What can hang from each mark
Q_964: Q_164 Q_292 Q_367 Q_500 Q_664 Q_945
Q_164: Q_964
Q_945: Q_964
Q_292: Q_964
Q_877: Q_964
Q_500: Q_215
Q_113: Q_964

Known rows, with every way that one mark hangs from another
Q_964(Q_664): [ 0.13 -1.39 -0.02  0.22 -0.87 -0.05  1.09 -0.09 -0.25  2.87 -0.98  0.07
  0.56 -0.65 -0.51  1.62  0.57  0.05 -0.75  1.14  0.19 -0.72 -0.07 -2.31
 -1.39]
Q_164(Q_964(Q_367 Q_664)): [-0.08 -2.40 -0.15  0.37 -0.37 -0.24  0.85 -0.44  1.80  5.30 -3.99  0.56
  0.16 -0.26  0.20  0.50  0.58 -0.16 -2.01  2.14  0.57 -1.84 -1.68 -1.36
 -1.01]
Q_945(Q_964): [ 0.43  1.19  0.21  0.05 -0.20 -0.02  1.38 -1.12  0.53 -0.18 -3.75  0.26
  1.79 -0.03  0.10 -0.48  1.09  0.16 -1.81  1.17  0.17 -1.08  1.69 -1.83
 -1.11]
Q_877(Q_964): [ 0.22  0.80 -0.21  0.05 -0.54 -0.31  0.84  0.34  3.21 -1.18 -2.59  0.42
  2.26 -0.64  0.02 -0.06  0.61 -0.20 -1.75  1.09 -0.16 -1.24  0.70 -2.09
 -1.44]
Q_964(Q_164 Q_292): [ 0.24  0.64 -0.07  0.20 -1.09  0.83  1.01  0.05 -0.29  0.44 -1.29  0.02
  0.29  0.06 -0.55  1.42 -0.37  0.72 -2.24  1.63  0.25 -0.77  0.09 -1.91
 -1.03]
Q_945(Q_964(Q_367)): [ 0.11 -0.17  0.09  0.04 -0.04  0.26  1.35 -0.95 -0.31  1.77 -4.41  0.25
  1.43  0.15  0.08 -1.44  0.71  1.02 -2.07  1.66  0.55 -1.19 -0.30 -0.65
 -0.92]
Q_164(Q_964(Q_292 Q_500(Q_215) Q_945)): [-2.50  2.52 -0.47  1.55 -1.05 -0.16  0.14 -6.21  1.18  1.90 -5.14  0.49
 -0.39 -0.02  0.11  0.65  0.90 -0.09 -3.34  1.09  0.87 -0.97  0.79 -3.55
 -1.08]
Q_164(Q_964(Q_367 Q_500)): [-0.37 -1.57 -0.26  0.42 -0.56 -0.86  0.79 -6.23  1.84  4.18 -3.92  0.51
  1.26 -0.48 -0.14 -1.33  1.67 -0.38 -2.25  1.74  0.58 -1.68 -1.55 -0.86
 -0.77]
Q_945(Q_964(Q_164 Q_292 Q_500 Q_664)): [ 0.58 -0.16 -0.29  0.26 -1.64  1.11  1.43 -4.15 -1.35  2.13 -5.74  0.13
 -0.37  0.65 -0.42  3.48  0.18  3.25 -3.66  1.84  0.91 -0.41  0.42 -3.93
 -0.63]
Q_877(Q_964(Q_367)): [-0.07 -0.58 -0.25  0.00 -0.29 -0.07  0.78  0.15  2.41  0.72 -2.96  0.44
  1.94 -0.45  0.16 -0.95  0.20  0.70 -2.01  1.59  0.23 -1.33 -1.32 -0.98
 -1.17]
Q_500(Q_215): [-2.10  0.87 -0.09  1.04 -0.02  0.21  0.83 -1.27  0.18  0.28 -1.15  0.15
  1.30 -0.94  0.04 -0.77  0.49 -1.41 -0.70  1.05  0.07 -0.70 -0.45 -1.34
 -1.44]
Q_877(Q_964(Q_164 Q_367 Q_664 Q_945)): [-0.31 -3.19 -0.39  0.28 -0.65  1.81  0.48 -1.16  0.98  0.20 -5.04  0.29
 -1.59  0.12 -0.32  2.69 -1.23  3.12 -2.26  2.51  1.01 -0.93  0.14 -2.12
 -1.18]
Q_292(Q_964(Q_367)): [-0.36 -1.27 -0.34  0.36  0.54 -1.35  1.02 -1.29  3.16  0.56 -1.72  0.28
 -0.04  1.03 -0.22 -1.49  0.94  2.56 -0.48  1.46  0.63 -1.07 -1.46 -0.98
 -1.37]
Q_964(Q_292 Q_500 Q_664 Q_945): [-0.24 -0.09 -0.24  0.50 -2.07 -0.12  0.72 -4.88 -1.83  4.10 -2.22  0.03
 -0.88  0.19 -0.83  3.28  0.44  2.55 -2.31  0.62  1.08 -0.08  0.89 -4.39
 -1.03]
Q_945(Q_964(Q_164 Q_292 Q_664)): [ 0.78  0.49 -0.05  0.15 -1.16  1.47  1.47  0.68 -0.78  1.44 -5.37  0.21
 -0.57  0.80 -0.32  3.39 -0.68  2.52 -3.37  2.14  0.63 -0.79  0.79 -3.45
 -0.85]
Q_113(Q_964): [ 0.23  0.14 -0.20  0.24  0.38 -0.41  0.73 -2.14  2.96 -1.19 -1.15 -0.22
  3.16 -1.01 -0.40 -0.30  0.90  2.03 -1.07  1.35 -1.08 -0.67  1.25 -1.35
 -1.63]
Q_164(Q_964(Q_367 Q_945)): [-0.64 -1.09  0.01  0.46 -0.07 -0.12  0.39 -2.64  1.90  2.45 -4.21  0.53
 -0.21  0.08 -0.21 -0.94  0.72 -0.20 -2.03  1.85  0.75 -1.90  0.68 -0.98
 -1.20]
Q_292(Q_964): [-0.07  0.13 -0.30  0.44  0.34 -1.49  0.85 -1.15  4.04 -1.33 -1.31  0.32
  0.27  0.81 -0.41 -0.53  1.35  1.68 -0.26  0.98  0.20 -0.95  0.40 -2.10
 -1.67]
Q_945(Q_964(Q_164 Q_367 Q_500 Q_664)): [ 0.08 -3.41 -0.28  0.23 -0.89  1.43  1.48 -5.87 -1.58  3.04 -6.19  0.11
 -0.66  0.20 -0.39  1.83  0.30  3.34 -2.54  2.38  1.07 -0.71 -1.01 -1.89
 -0.57]
Q_964(Q_164 Q_292 Q_367 Q_500 Q_945): [-0.58 -1.15 -0.30  0.44 -1.39  1.19  0.71 -6.29 -2.26  2.52 -2.88  0.00
 -1.35  0.42 -0.95  1.26 -0.23  3.07 -2.77  1.73  1.33 -0.44 -0.31 -1.92
 -0.66]
Q_877(Q_964(Q_292 Q_500)): [ 0.29  2.18 -0.48  0.13 -1.57 -0.74  0.80 -3.08  2.34  0.78 -3.10  0.37
  2.42 -0.10 -0.09  0.96  0.75  1.29 -3.36  0.69  0.26 -0.75 -0.25 -3.57
 -1.02]
Q_292(Q_964(Q_367 Q_500(Q_215) Q_664)): [-2.49 -2.39 -0.83  1.51  0.23 -0.72  0.80 -5.76  1.57  2.79 -3.49  0.20
 -1.45  0.54 -0.06  0.37  0.91  3.49 -0.71  1.48  1.12 -0.21 -3.40 -2.46
 -1.25]

Rows
[-0.47 -3.26 -0.48  0.71 -0.53 -0.02  0.70 -7.60  1.82 -0.89 -3.73  0.14
 -3.20  1.17 -0.94  3.23  0.64  4.81 -0.81  1.52  1.24 -0.29  1.46 -3.65
 -1.36]	Q_292(Q_964(Q_164 Q_500 Q_664 Q_945))
[-2.34 -0.44 -0.60  1.31 -0.95  0.63  0.27 -5.94  1.18 -0.06 -4.98  0.40
 -0.38 -0.61  0.13  2.47  0.29  1.68 -2.02  1.10  0.87 -0.36  0.64 -4.32
 -1.46]	Q_877(Q_964(Q_500(Q_215) Q_664 Q_945))
[-0.65 -2.97 -0.29  0.63 -0.98 -0.19  0.52 -6.66  0.72  5.28 -5.18  0.47
 -1.15 -0.05 -0.21  1.35  1.18  1.57 -2.26  1.80  1.19 -1.43 -0.29 -2.45
 -0.92]	Q_164(Q_964(Q_367 Q_500 Q_664 Q_945))
[-0.03 -2.52 -0.43  0.38 -1.65  1.04  1.15 -4.20 -2.33  5.26 -2.79 -0.11
 -0.94  0.11 -0.71  2.65 -0.46  3.00 -2.73  1.95  1.02 -0.27 -2.66 -2.39
 -0.61]	Q_964(Q_164 Q_292 Q_367 Q_500 Q_664)
[-0.67 -4.66 -0.29  0.47 -1.07  1.49  0.76 -7.33 -2.43  3.30 -3.24 -0.09
 -2.13 -0.16 -0.84  2.56 -0.03  3.28 -1.43  2.06  1.30 -0.40 -0.34 -1.82
 -0.86]	Q_964(Q_164 Q_367 Q_500 Q_664 Q_945)
[-2.81 -2.54 -0.50  1.47 -0.72  0.89  0.57 -6.87 -2.52  4.24 -3.43 -0.01
 -1.46 -0.50 -0.23  1.17  0.30  1.92 -1.12  1.35  1.32 -0.04 -1.34 -2.28
 -1.11]	Q_964(Q_367 Q_500(Q_215) Q_664 Q_945)
[-0.10 -3.96 -0.15  0.22 -0.63  1.46  1.06 -0.91 -1.26  3.24 -2.10  0.09
 -0.99 -0.27 -0.54  1.74 -0.66  1.42 -1.10  2.38  0.67 -0.90 -1.79 -0.83
 -1.01]	Q_964(Q_164 Q_367 Q_664)
[-0.19  0.06 -0.26  0.35 -1.31 -0.56  0.98 -4.14 -1.37  5.04 -1.30  0.08
  1.17 -0.06 -0.61 -0.35  0.86  1.53 -2.51  0.98  0.71 -0.49 -2.27 -1.69
 -0.67]	Q_964(Q_292 Q_367 Q_500)
[ 0.09 -1.88 -0.42  0.11 -0.62  0.26  0.78  1.01  1.83  2.66 -3.68  0.43
  0.89 -0.34  0.06  1.04 -0.20  1.42 -1.98  1.81  0.40 -1.03 -1.82 -1.97
 -1.25]	Q_877(Q_964(Q_367 Q_664))
[-0.47 -1.86 -0.19  0.62 -1.21 -0.46  0.51 -7.03  1.66  3.32 -4.73  0.45
 -0.71 -0.26 -0.27  2.14  1.49  0.65 -1.99  1.26  0.80 -1.25  1.59 -3.59
 -1.19]	Q_164(Q_964(Q_500 Q_664 Q_945))
[-0.34 -0.41 -0.20  0.56 -1.13  0.12  0.50 -0.12  0.48  5.55 -4.86  0.44
 -1.43  0.76 -0.12  1.93 -0.15  1.51 -3.24  1.99  1.15 -1.50 -0.30 -2.95
 -1.00]	Q_164(Q_964(Q_292 Q_367 Q_664 Q_945))
[-0.25 -1.96 -0.19  0.44 -1.15  1.76  0.75 -0.64 -2.36  3.50 -3.11  0.03
 -2.59  0.70 -0.77  3.20 -1.33  3.22 -2.47  2.18  1.23 -0.50 -0.41 -2.39
 -0.94]	Q_964(Q_164 Q_292 Q_367 Q_664 Q_945)
[-0.60 -4.01 -0.45  0.65  0.28  0.62  0.66 -2.72  1.68  0.22 -3.64  0.14
 -4.00  1.57 -0.72  2.12 -0.58  4.95 -0.76  2.36  1.41 -0.70 -0.06 -2.19
 -1.40]	Q_292(Q_964(Q_164 Q_367 Q_664 Q_945))
[-0.32 -2.75 -0.33  0.62  0.06  0.40  0.66 -2.83  2.52 -1.69 -3.30  0.22
 -3.31  1.32 -0.74  3.07 -0.07  4.11 -0.54  1.83  1.00 -0.67  1.86 -3.28
 -1.62]	Q_292(Q_964(Q_164 Q_664 Q_945))
[ 0.15 -2.63 -0.39  0.45  0.11 -0.03  1.03 -1.16  3.13 -0.87 -2.58  0.27
 -1.86  0.96 -0.54  2.52  0.06  3.22 -0.57  1.90  0.52 -0.79 -0.02 -2.77
 -1.52]	Q_292(Q_964(Q_164 Q_664))
[-0.55 -2.49 -0.08  0.52 -0.42  0.19  0.48 -1.91  1.22  4.41 -4.73  0.47
 -1.30  0.15 -0.09  1.05  0.35  0.71 -2.00  2.06  1.02 -1.80  0.19 -1.96
 -1.18]	Q_164(Q_964(Q_367 Q_664 Q_945))
[ 0.52 -0.76 -0.11  0.14 -0.92  1.76  1.43  0.90 -1.55  3.29 -5.81  0.02
 -0.99  0.95 -0.21  2.40 -1.13  3.34 -3.59  2.59  1.08 -0.78 -1.03 -2.31
 -0.66]	Q_945(Q_964(Q_164 Q_292 Q_367 Q_664))
[-0.24  0.29 -0.31  0.59 -1.75 -0.58  0.53 -5.20  0.97  4.41 -4.95  0.44
 -0.85  0.42 -0.29  2.98  0.94  1.42 -3.42  1.25  0.98 -1.12  1.10 -4.58
 -1.03]	Q_164(Q_964(Q_292 Q_500 Q_664 Q_945))
[ 0.39  0.60 -0.07  0.12 -0.59  1.44  1.39 -0.04 -0.93  1.27 -5.18  0.11
 -0.06  0.84 -0.19  0.39 -0.64  2.42 -3.62  2.38  0.79 -1.00 -0.55 -1.44
 -0.66]	Q_945(Q_964(Q_164 Q_292 Q_367))
[ 0.11 -0.66 -0.22  0.30 -1.13  0.10  1.07  1.47 -1.54  5.99 -1.56  0.13
  0.21  0.18 -0.33  1.45 -0.46  1.63 -2.27  1.54  0.68 -0.64 -2.36 -2.15
 -0.93]	Q_964(Q_292 Q_367 Q_664)
[ 0.50  1.28 -0.09  0.21 -1.32  0.80  1.43 -4.96 -0.80  0.20 -5.15  0.12
  0.75  0.55 -0.33  1.38  0.50  2.28 -3.63  1.59  0.73 -0.68  0.96 -2.85
 -0.54]	Q_945(Q_964(Q_164 Q_292 Q_500))
[-2.64 -2.35 -0.82  1.43  0.62  0.26  0.76 -7.23  2.09 -0.67 -3.55  0.13
 -1.61  0.62 -0.17 -0.56  0.39  3.18 -0.95  2.10  0.95 -0.43 -2.81 -1.26
 -1.15]	Q_292(Q_964(Q_164 Q_367 Q_500(Q_215)))
[-0.25 -4.60 -0.37  0.29 -1.01  1.10  1.13 -5.74 -1.82  4.14 -2.57  0.01
 -0.77 -0.45 -0.74  1.95  0.09  2.27 -1.42  2.11  0.93 -0.56 -2.17 -1.35
 -0.75]	Q_964(Q_164 Q_367 Q_500 Q_664)
[ 0.20 -1.21 -0.47  0.18 -1.30 -0.43  0.86 -3.98  2.02  1.61 -3.60  0.45
  1.42 -0.68 -0.02  2.20  0.95  1.37 -2.07  1.01  0.25 -0.82 -0.30 -3.54
 -1.21]	Q_877(Q_964(Q_500 Q_664))
[-2.81  0.30 -0.54  1.63  0.22 -0.91  0.41 -7.98  2.23 -1.96 -3.07  0.32
 -1.42  0.76 -0.33 -0.21  1.40  2.59 -0.56  0.71  1.00 -0.23  0.98 -3.15
 -1.58]	Q_292(Q_964(Q_500(Q_215) Q_945))
[-0.62 -2.58 -0.36  0.62  0.55  0.32  0.66 -3.37  2.20 -1.71 -3.04  0.24
 -2.79  1.51 -0.71  0.15 -0.11  4.03 -0.73  2.12  1.19 -0.99  0.53 -1.22
 -1.38]	Q_292(Q_964(Q_164 Q_367 Q_945))
[ 0.13 -0.42 -0.31  0.43 -0.91 -0.36  0.78  1.29  1.29  6.36 -4.28  0.38
 -0.07  0.37  0.16  1.27  0.00  0.65 -3.35  2.16  0.66 -1.64 -2.16 -2.37
 -0.90]	Q_164(Q_964(Q_292 Q_367 Q_664))
[-0.19 -1.75 -0.58  0.35  0.06 -0.47  0.80 -6.81  1.45  1.50 -2.16 -0.22
  2.78 -1.04 -0.55 -0.97  1.37  3.58 -1.50  1.64 -0.45 -0.36 -1.04 -0.68
 -1.15]	Q_113(Q_964(Q_367 Q_500))
[-2.48  2.16 -0.36  1.39 -1.27  0.21  0.47 -5.90 -1.53  1.50 -2.36  0.15
 -0.31 -0.20 -0.34  0.80  0.51  0.98 -2.19  0.56  0.88 -0.08  0.63 -3.42
 -1.23]	Q_964(Q_292 Q_500(Q_215) Q_945)
[-0.34  1.39 -0.15  0.41 -1.68 -0.41  0.74 -5.43 -1.14  2.19 -1.56  0.10
  0.23  0.10 -0.78  1.14  0.87  1.71 -2.27  0.41  0.83 -0.31  1.55 -3.32
 -1.07]	Q_964(Q_292 Q_500 Q_945)
[-0.35  1.60 -0.21  0.54 -1.54 -0.80  0.42 -5.74  1.61  2.49 -4.38  0.42
  0.23  0.36 -0.24  0.97  1.43  0.57 -3.41  0.99  0.82 -1.27  1.74 -3.61
 -0.96]	Q_164(Q_964(Q_292 Q_500 Q_945))
[-0.87 -3.28 -0.49  0.70  0.01 -0.01  0.72 -8.32  1.80 -0.86 -3.60  0.19
 -2.64  1.33 -0.99  0.29  0.67  4.80 -1.01  1.81  1.35 -0.56  0.03 -1.66
 -1.07]	Q_292(Q_964(Q_164 Q_367 Q_500 Q_945))
[ 0.21 -1.46  0.04  0.08  0.04  1.55  1.46 -1.68 -0.25  0.17 -4.96  0.13
  0.24  0.31 -0.31 -0.37 -0.01  1.68 -2.31  2.48  0.63 -1.23 -0.18 -0.31
 -0.84]	Q_945(Q_964(Q_164 Q_367))
[-0.43 -0.66 -0.04  0.38 -0.85  1.49  0.67 -1.41 -1.67  1.72 -2.39  0.03
 -1.60  0.54 -0.71  1.17 -1.12  2.40 -2.53  1.99  1.05 -0.64  0.15 -1.47
 -0.91]	Q_964(Q_164 Q_292 Q_367 Q_945)
[-0.19 -3.21 -0.48  0.54 -0.61  1.17  0.43 -8.39  0.87 -0.99 -3.71 -0.30
 -0.37 -0.66 -1.01  3.54  0.35  5.24 -1.59  2.04 -0.09  0.05  2.26 -3.00
 -1.38]	Q_113(Q_964(Q_164 Q_500 Q_664 Q_945))
[-0.28 -1.11 -0.02  0.54 -0.77 -0.10  0.50 -1.81  2.09  2.46 -4.30  0.54
 -0.80 -0.06 -0.10  2.05  0.70 -0.08 -1.72  1.60  0.59 -1.67  2.08 -3.09
 -1.39]	Q_164(Q_964(Q_664 Q_945))
[ 0.04 -1.81 -0.38  0.05 -0.18  1.23  0.89 -0.55  2.42 -0.90 -3.81  0.39
  0.83 -0.30 -0.11  0.09 -0.61  1.23 -2.30  2.45  0.31 -1.35 -1.11 -0.65
 -1.05]	Q_877(Q_964(Q_164 Q_367))
[-2.43 -2.23 -0.54  1.43 -0.43  0.07  0.62 -5.57  0.95  5.49 -5.27  0.37
 -0.04 -0.71  0.40  0.35  0.90 -0.03 -2.21  2.05  0.85 -1.30 -3.01 -1.89
 -0.90]	Q_164(Q_964(Q_367 Q_500(Q_215) Q_664))
[ 0.62 -0.43 -0.48  0.36 -0.49  1.06  0.82 -0.16  1.45  0.19 -2.67 -0.26
  0.81 -0.22 -0.61  3.54 -1.01  4.25 -2.61  2.26 -0.59 -0.24  0.26 -2.95
 -1.32]	Q_113(Q_964(Q_164 Q_292 Q_664))
[ 0.34  0.89 -0.16  0.41 -1.23 -0.55  0.83  1.28  2.12  4.61 -3.94  0.49
  0.45  0.22  0.08  2.14  0.39 -0.32 -3.06  1.57  0.27 -1.58 -0.27 -3.58
 -1.14]	Q_164(Q_964(Q_292 Q_664))
